Each row comes from the steps of one path. Every step used is in the known rows, and no mark comes twice. Write the path behind each row, first mark first.
Known rows
j -> n -> l -> v: 5, 8, 29, -3, -4, 11, -4, 15, -12, 3, -10, 4, -8, -8, -16, 10, -12, -20, 14, 6, 7, 2, -16, 13, -15, 15, -3, -9, 5, 1, 16
a -> g -> v: 6, 5, 20, 3, -5, -3, -4, 30, -25, 5, -14, 18, -1, -12, -13, 5, -16, -6, -6, 5, 1, 5, -13, 19, -13, 20, -9, -10, -6, -19, 14
g -> n -> l -> v -> t: 2, 1, 25, 0, 1, 14, 1, 13, -25, 5, -18, 6, -10, -12, -16, 11, -10, -15, 16, 9, 9, 4, -11, 42, -17, 16, -5, -8, -1, -2, 22
n -> l -> v -> g: 3, -2, 22, -1, -4, 18, 2, 11, -11, -1, -12, 6, -13, -14, -15, 11, -7, -16, 14, 10, 12, 9, -15, 28, -16, 15, -5, -9, -1, 10, 8
j -> t -> v -> g -> n: 9, -6, 24, -3, -1, 18, -3, 27, -9, 15, -15, 3, -13, -9, -15, 8, 7, 0, 10, 11, 13, 22, -6, 36, -8, 18, -11, -2, -9, 3, 7
v -> t -> g -> j -> n: 4, -2, 24, 5, 1, 25, 2, 31, -3, 10, -9, 9, -4, 0, -10, 13, -12, 0, 10, 0, -1, 8, -5, -12, 1, 20, -6, -2, -3, -2, 18
a -> g -> j -> t: 9, 0, 25, -4, -3, 13, -1, 31, -10, 11, -10, 21, -13, -9, -16, 7, -12, 8, 0, 10, 5, -4, -10, 23, -12, 16, -9, -16, -14, 2, 12
g -> v -> t: 0, 4, 18, 9, 1, 4, 3, 21, -10, -4, -10, 8, -2, -10, -12, 11, -16, -4, 1, -3, -1, 9, -13, 15, -11, 20, -11, 0, -7, -14, 17
n -> j -> g -> v: 14, 7, 22, 7, -2, -4, 0, 31, 4, 4, -5, -1, 0, -16, -19, 10, -9, -8, 0, -7, 2, 5, -13, 30, -12, 18, -4, -2, -6, -16, 20
g -> j: 4, -1, 15, 2, 0, -3, -1, 22, -14, 4, -13, 16, -12, -2, -17, 9, -10, 3, 2, 0, 3, -1, -10, 21, -2, 13, -3, -10, -9, -7, 9
v -> l -> n -> g -> j -> t: 6, -3, 25, -9, 5, 9, -1, 20, 5, 5, -5, 11, -15, -7, -15, 15, 5, -11, 8, 16, 6, -4, -12, 40, -23, 15, -9, -12, -14, 24, 16
a -> g -> j -> n -> l: 8, 4, 26, -3, -5, 7, -7, 31, -26, 20, -17, 12, -20, -9, -18, 3, -13, -9, 7, 9, 1, -12, -13, 17, -19, 16, -7, -19, -1, 6, 17
v -> g -> n -> j -> t: 11, -1, 19, -4, 4, 18, -5, 30, 24, 13, -14, -2, -7, -13, -21, 13, 4, 4, 7, 2, 9, 7, -3, 50, -15, 15, -8, -6, -11, 10, 15
v -> t -> g -> j -> n -> l: 3, -4, 25, 7, 0, 31, 3, 27, -13, 17, -11, 6, -12, -5, -14, 11, -10, -4, 15, 4, 0, -1, -9, -2, -4, 19, -9, -6, -2, 4, 20
a -> g -> n -> j -> t: 14, 4, 25, -5, -1, 12, -8, 35, 7, 20, -15, 9, -2, -15, -19, 10, -6, 5, 3, 9, 9, -2, -4, 46, -18, 17, -7, -15, -10, 0, 19
n -> j -> g: 14, 4, 19, 6, -1, 5, 0, 25, 30, 7, -4, 1, 1, -13, -13, 14, -10, -2, 4, 0, 8, 8, -13, 21, -15, 15, 1, -7, -5, -4, 17
t -> g -> n: 5, -10, 15, 2, 2, 14, -4, 26, -12, 20, -18, 17, 1, -4, -13, 12, -5, 1, 3, 10, 6, 16, -2, 19, 6, 17, -3, -6, -5, -19, 14
g -> n -> j -> t -> v -> l: 13, -1, 29, 3, -2, -1, -5, 21, 14, 18, -13, -2, -3, -14, -12, 10, 7, -2, 12, 11, 15, 13, -6, 37, -15, 18, -9, -5, -12, 3, 14
g -> n -> j: 8, 1, 16, 1, 3, -7, -8, 26, 2, 12, -19, 5, -1, -8, -19, 12, -5, -1, 5, 0, 7, 2, -5, 44, -9, 14, 0, -9, -5, -10, 15
a -> g: 6, 2, 17, 2, -4, 5, -4, 24, -4, 9, -13, 19, -1, -9, -7, 9, -17, 1, -1, 13, 8, 8, -12, 10, -16, 17, -5, -14, -5, -6, 10
j -> n -> l: 4, 5, 19, 3, -2, 12, -5, 18, 3, 12, -12, 3, -10, -8, -14, 10, -13, -9, 8, 5, 3, -1, -15, 10, -16, 16, -7, -10, 2, 3, 16
a -> g -> v -> l: 6, 2, 20, 4, -6, -8, -4, 22, -6, 6, -13, 18, 1, -18, -6, 6, -14, -11, -4, 12, 2, 10, -14, 11, -23, 22, -13, -9, -6, -8, 16
n -> j: 7, 4, 16, 6, 0, 1, -3, 20, 13, 3, -11, 5, 2, -8, -13, 15, -10, 2, 4, -1, 9, 3, -10, 24, -10, 14, 0, -8, -6, -4, 10
g -> n -> j -> t -> v: 12, 2, 29, 2, -2, 5, -5, 28, -6, 16, -14, 1, -3, -8, -19, 10, 4, 2, 12, 5, 14, 9, -5, 45, -5, 16, -4, -5, -11, -6, 11
n -> j -> t -> g: 11, -4, 22, 6, -1, 29, 1, 26, 26, 12, -4, 8, 6, -10, -14, 18, -5, 10, 6, 4, 10, 8, -5, 12, 0, 17, -4, -5, -12, -4, 12
t -> v -> l: 5, -4, 21, 9, -6, -7, -1, 10, 4, 7, -11, 7, -2, -8, 0, 10, -5, -6, 9, 13, 13, 22, -14, 0, -12, 19, -6, -5, -6, -3, 6
l -> n -> j -> g: 14, 8, 25, 2, 1, 7, -2, 23, 23, 2, -5, 3, 5, -8, -14, 18, -4, -9, 10, 5, 6, 9, -10, 31, -18, 16, 1, -5, -4, 4, 14
t -> g -> j: 4, -10, 18, 5, -1, 11, 1, 26, -18, 11, -11, 21, -6, -1, -14, 11, -8, 5, 3, 4, 4, 6, -5, 7, 10, 16, -2, -8, -8, -13, 9
n -> l -> v -> t -> g -> j: 2, -7, 30, 6, -3, 26, 9, 17, -34, 5, -10, 14, -11, -8, -15, 12, -10, -8, 17, 6, 8, 3, -10, 16, 0, 17, -4, -7, -5, -1, 17

Write each row's path
3, 1, 33, 5, -3, 37, 4, 17, -6, 6, -8, 4, 0, -8, -9, 14, -14, -16, 19, 9, 7, 11, -11, -7, -9, 20, -5, -3, 4, 2, 21 | j -> n -> l -> v -> t -> g
3, -9, 17, 7, 4, 23, 1, 25, -1, 15, -17, 13, 3, -6, -8, 14, -8, 2, 6, 8, 5, 17, -2, 12, 0, 19, -5, -2, -5, -13, 20 | v -> t -> g -> n
7, -2, 28, 1, -6, 10, -3, 27, -29, 15, -17, -1, -27, -6, -17, 3, 2, -13, 17, 5, 6, 5, -13, 18, -8, 17, -9, -7, 0, 12, 7 | t -> v -> g -> j -> n -> l
5, -9, 21, 1, -3, 9, -4, 21, -32, 21, -24, 1, -19, -11, -15, 5, 6, -10, 15, 13, 13, 15, -10, 42, -10, 17, -7, -7, -3, 2, 7 | t -> v -> g -> n -> l
8, -8, 27, -2, -2, 1, 2, 21, -9, 14, -4, 4, -21, -10, -11, 8, 5, -6, 9, 14, 14, 5, -15, 25, -17, 16, -8, -10, -14, 11, 12 | n -> g -> j -> t -> v -> l
2, 5, 24, 4, 0, 13, 5, 11, 0, -11, -7, 10, 2, -7, -7, 15, -17, -8, 11, 4, 10, 14, -13, 9, -14, 17, -3, -4, -3, -3, 14 | l -> v -> t
11, 3, 20, -2, 3, 10, -6, 27, 14, 14, -13, 4, -3, -11, -22, 13, -2, 5, 6, 2, 7, -1, -4, 47, -12, 14, -5, -9, -11, -3, 18 | g -> n -> j -> t
4, -5, 26, 3, 1, 23, 2, 21, -16, 5, -14, 13, 6, -5, -10, 15, -8, -8, 13, 9, 9, 20, -3, 16, 0, 20, -2, -2, -2, -14, 21 | l -> v -> t -> g -> n
7, 1, 28, 8, -1, 6, -4, 23, 3, 2, -11, 10, 14, -9, -12, 17, 2, -15, 9, 5, 3, 12, -4, 23, -6, 23, -8, 1, -7, -4, 16 | t -> g -> v -> l -> n -> j
9, -2, 15, -2, 3, 3, -7, 29, 11, 12, -21, -2, -6, -11, -18, 13, 2, -3, 6, 1, 8, 8, -3, 47, -12, 15, -3, -7, -5, 4, 13 | v -> g -> n -> j
10, 1, 18, 7, -3, -6, 1, 19, 16, 5, -3, 7, -1, -19, -9, 8, -10, -14, -1, 5, 1, 16, -17, 10, -21, 21, -11, -1, -5, -9, 21 | j -> g -> v -> l
12, 8, 23, 11, 0, 5, 5, 30, 16, 0, -3, -4, 1, -18, -14, 12, -12, -8, 4, -8, 1, 8, -13, 25, -18, 20, -8, 2, -7, -9, 24 | n -> j -> g -> v -> t
2, -7, 18, 12, 1, 28, 6, 20, 9, 7, -8, 14, 5, -6, -3, 17, -14, 6, 6, 7, 6, 18, -7, -9, -1, 20, -5, -2, -6, -8, 14 | v -> t -> g
10, -3, 23, 2, -1, -2, -6, 30, -11, 14, -21, -5, -7, -8, -16, 10, 9, -5, 12, 3, 14, 18, -4, 44, -6, 17, -2, -4, -5, 0, 6 | t -> v -> g -> n -> j
6, 5, 20, -1, 0, 0, -5, 28, -7, 6, -12, 10, -10, 1, -17, 8, -11, -5, 4, -3, -2, -2, -10, 8, -5, 15, -4, -8, -2, -1, 12 | g -> j -> n
3, 5, 23, 4, 0, -6, -5, 14, -4, -5, -13, 15, 4, -8, -11, 12, -4, -18, 4, 7, -1, 12, -11, 24, -18, 21, -12, -1, -6, -2, 13 | g -> v -> l -> n
3, 0, 21, -8, 5, -1, -2, 26, -28, 3, -13, 14, -14, 1, -18, 13, -1, -12, 6, 6, 5, -6, -11, 45, -11, 12, 0, -12, -7, 8, 11 | l -> n -> g -> j
7, 8, 23, 2, 2, 3, -5, 20, 6, -3, -13, 9, 6, -2, -14, 19, -4, -6, 9, 2, 7, 3, -7, 35, -12, 15, 0, -7, -6, 5, 9 | l -> n -> j
9, 9, 28, -1, 2, 20, -3, 21, 23, -2, -7, 7, 4, -6, -19, 20, -3, 1, 11, 5, 7, 1, -6, 38, -14, 15, -5, -6, -11, 11, 10 | l -> n -> j -> t
6, -3, 19, -8, 3, 9, 2, 28, -9, 10, -5, 10, -22, -7, -21, 11, -4, 3, 1, 6, 6, -9, -13, 36, -12, 12, -5, -14, -14, 6, 15 | n -> g -> j -> t
5, 2, 22, 0, -1, 5, -5, 24, -18, 13, -15, 7, -20, -5, -21, 7, -10, -9, 9, 1, -1, -11, -13, 19, -11, 14, -6, -12, -1, 4, 15 | g -> j -> n -> l
6, -2, 29, 4, -1, 25, 0, 21, 5, 4, -6, 18, 8, -10, -11, 15, 0, -10, 6, 14, 0, 17, -6, 14, -7, 24, -17, 2, -11, 0, 16 | j -> t -> g -> v -> l -> n
7, -1, 31, -3, -1, 12, 0, 15, 4, 7, -4, 3, -6, -8, -5, 15, 8, -14, 13, 23, 15, 15, -15, 27, -23, 19, -9, -6, -10, 19, 10 | j -> t -> v -> l -> n -> g
5, -9, 26, 0, -3, 19, -1, 17, -37, 16, -19, 14, -5, -9, -18, 10, -4, -15, 14, 13, 11, 9, -6, 35, 1, 17, -1, -10, 0, -16, 19 | t -> g -> n -> l -> v
7, -7, 20, 4, -1, 33, 3, 22, 15, 12, -3, 17, 3, -7, -10, 15, -9, 10, 4, 11, 8, 14, -7, -1, 2, 18, -8, -4, -10, -8, 12 | j -> t -> g
3, 6, 22, 7, -3, 6, 1, 29, -17, 2, -12, 15, 1, -13, -8, 8, -20, -4, -2, 4, 1, 7, -13, 13, -20, 22, -12, -6, -7, -12, 19 | a -> g -> v -> t
0, 2, 26, 5, -2, 18, 6, 7, -13, -3, -10, 7, -7, -13, -12, 14, -16, -12, 16, 8, 11, 5, -16, 19, -19, 16, -5, -7, -2, 3, 16 | n -> l -> v -> t
5, -5, 29, -3, -1, -10, -2, 19, -28, 6, -12, 8, -15, -2, -10, 11, 9, -19, 14, 16, 12, 7, -13, 35, -15, 16, -3, -9, -8, 13, 7 | t -> v -> l -> n -> g -> j
7, -11, 21, 0, 0, 34, -2, 23, -9, 29, -15, 13, -9, -13, -19, 11, -2, 3, 8, 15, 7, 5, -4, 33, -2, 17, -10, -9, -9, -6, 19 | j -> t -> g -> n -> l
8, -4, 24, 2, -4, 25, 2, 21, 5, 6, -8, 3, -10, -9, -10, 10, 1, 3, 10, 9, 14, 23, -11, 11, -8, 18, -10, -1, -10, 8, 2 | j -> t -> v -> g
3, -3, 26, 8, -2, 28, 7, 15, -3, -4, -6, 14, 9, -5, -4, 17, -15, -5, 12, 8, 11, 21, -9, -7, 0, 19, -2, -1, -3, -9, 15 | l -> v -> t -> g
3, -5, 28, 5, -1, 21, 8, 21, -22, -4, -9, 17, -1, -2, -11, 13, -11, -5, 13, 4, 8, 11, -7, 5, 6, 18, -1, -3, -6, -9, 15 | l -> v -> t -> g -> j
8, -5, 29, 4, -5, 1, 1, 16, -3, 9, -7, 10, -13, -8, -10, 7, 0, 0, 10, 11, 10, 10, -12, 12, -8, 18, -11, -6, -14, 5, 8 | g -> j -> t -> v -> l
7, -2, 29, 3, 1, 17, 1, 25, -3, 5, -14, 5, 10, -8, -13, 17, -5, -8, 15, 4, 13, 14, 0, 29, -1, 19, 1, -2, -3, -11, 23 | l -> v -> t -> g -> n -> j
5, 0, 29, 5, -4, -1, -3, 9, -1, 0, -12, 11, 2, -3, -2, 13, 1, -14, 15, 16, 12, 22, -11, 12, -14, 20, -6, -3, -5, 6, 4 | t -> v -> l -> n
11, -1, 33, -1, -8, 9, 0, 31, -32, 13, -12, 17, -15, -6, -14, 4, -5, 5, 6, 14, 11, 6, -11, 18, -5, 18, -8, -13, -13, -3, 6 | a -> g -> j -> t -> v
2, 1, 19, -6, 5, 7, -2, 21, -10, 2, -10, 12, -6, -2, -13, 18, -3, -12, 6, 11, 8, 3, -13, 34, -17, 14, 0, -11, -4, 6, 11 | l -> n -> g
1, -5, 27, 8, -3, 34, 8, 11, -16, 3, -9, 11, 0, -11, -8, 15, -13, -9, 17, 12, 11, 13, -12, 6, -6, 19, -4, -5, -2, -3, 17 | n -> l -> v -> t -> g
3, -3, 21, -5, 4, -6, -2, 18, -8, 4, -11, 13, -14, -4, -12, 14, 2, -16, 8, 14, 6, -2, -13, 38, -21, 15, -4, -13, -8, 17, 13 | v -> l -> n -> g -> j
9, 9, 30, 2, 1, 5, -4, 20, 21, -3, -7, 6, 5, -14, -17, 16, 1, -12, 9, 4, 2, 2, -8, 41, -20, 21, -15, -1, -13, 9, 16 | g -> v -> l -> n -> j -> t
7, 2, 32, 3, -4, 14, -1, 11, 13, 1, -6, 10, 1, -6, -5, 14, 3, -8, 16, 19, 12, 20, -11, 14, -17, 20, -11, -2, -11, 13, 6 | j -> t -> v -> l -> n
5, 2, 33, 2, -1, 25, 3, 27, -14, 0, -7, 10, -1, 0, -11, 12, -12, -12, 15, 0, 4, 11, -6, -8, 2, 20, -3, -2, 1, -3, 20 | l -> v -> t -> g -> j -> n
3, 2, 20, 3, 1, 2, -5, 8, 18, -1, -12, 14, 4, -5, -5, 17, -5, -11, 8, 15, 5, 13, -11, 13, -20, 18, -7, -6, -5, 11, 9 | v -> l -> n
3, 1, 16, 8, -2, -11, -3, 15, 1, 1, -11, 11, -1, -14, -9, 10, -10, -11, -1, 4, 0, 11, -14, 13, -16, 20, -12, -2, -7, -10, 16 | g -> v -> l
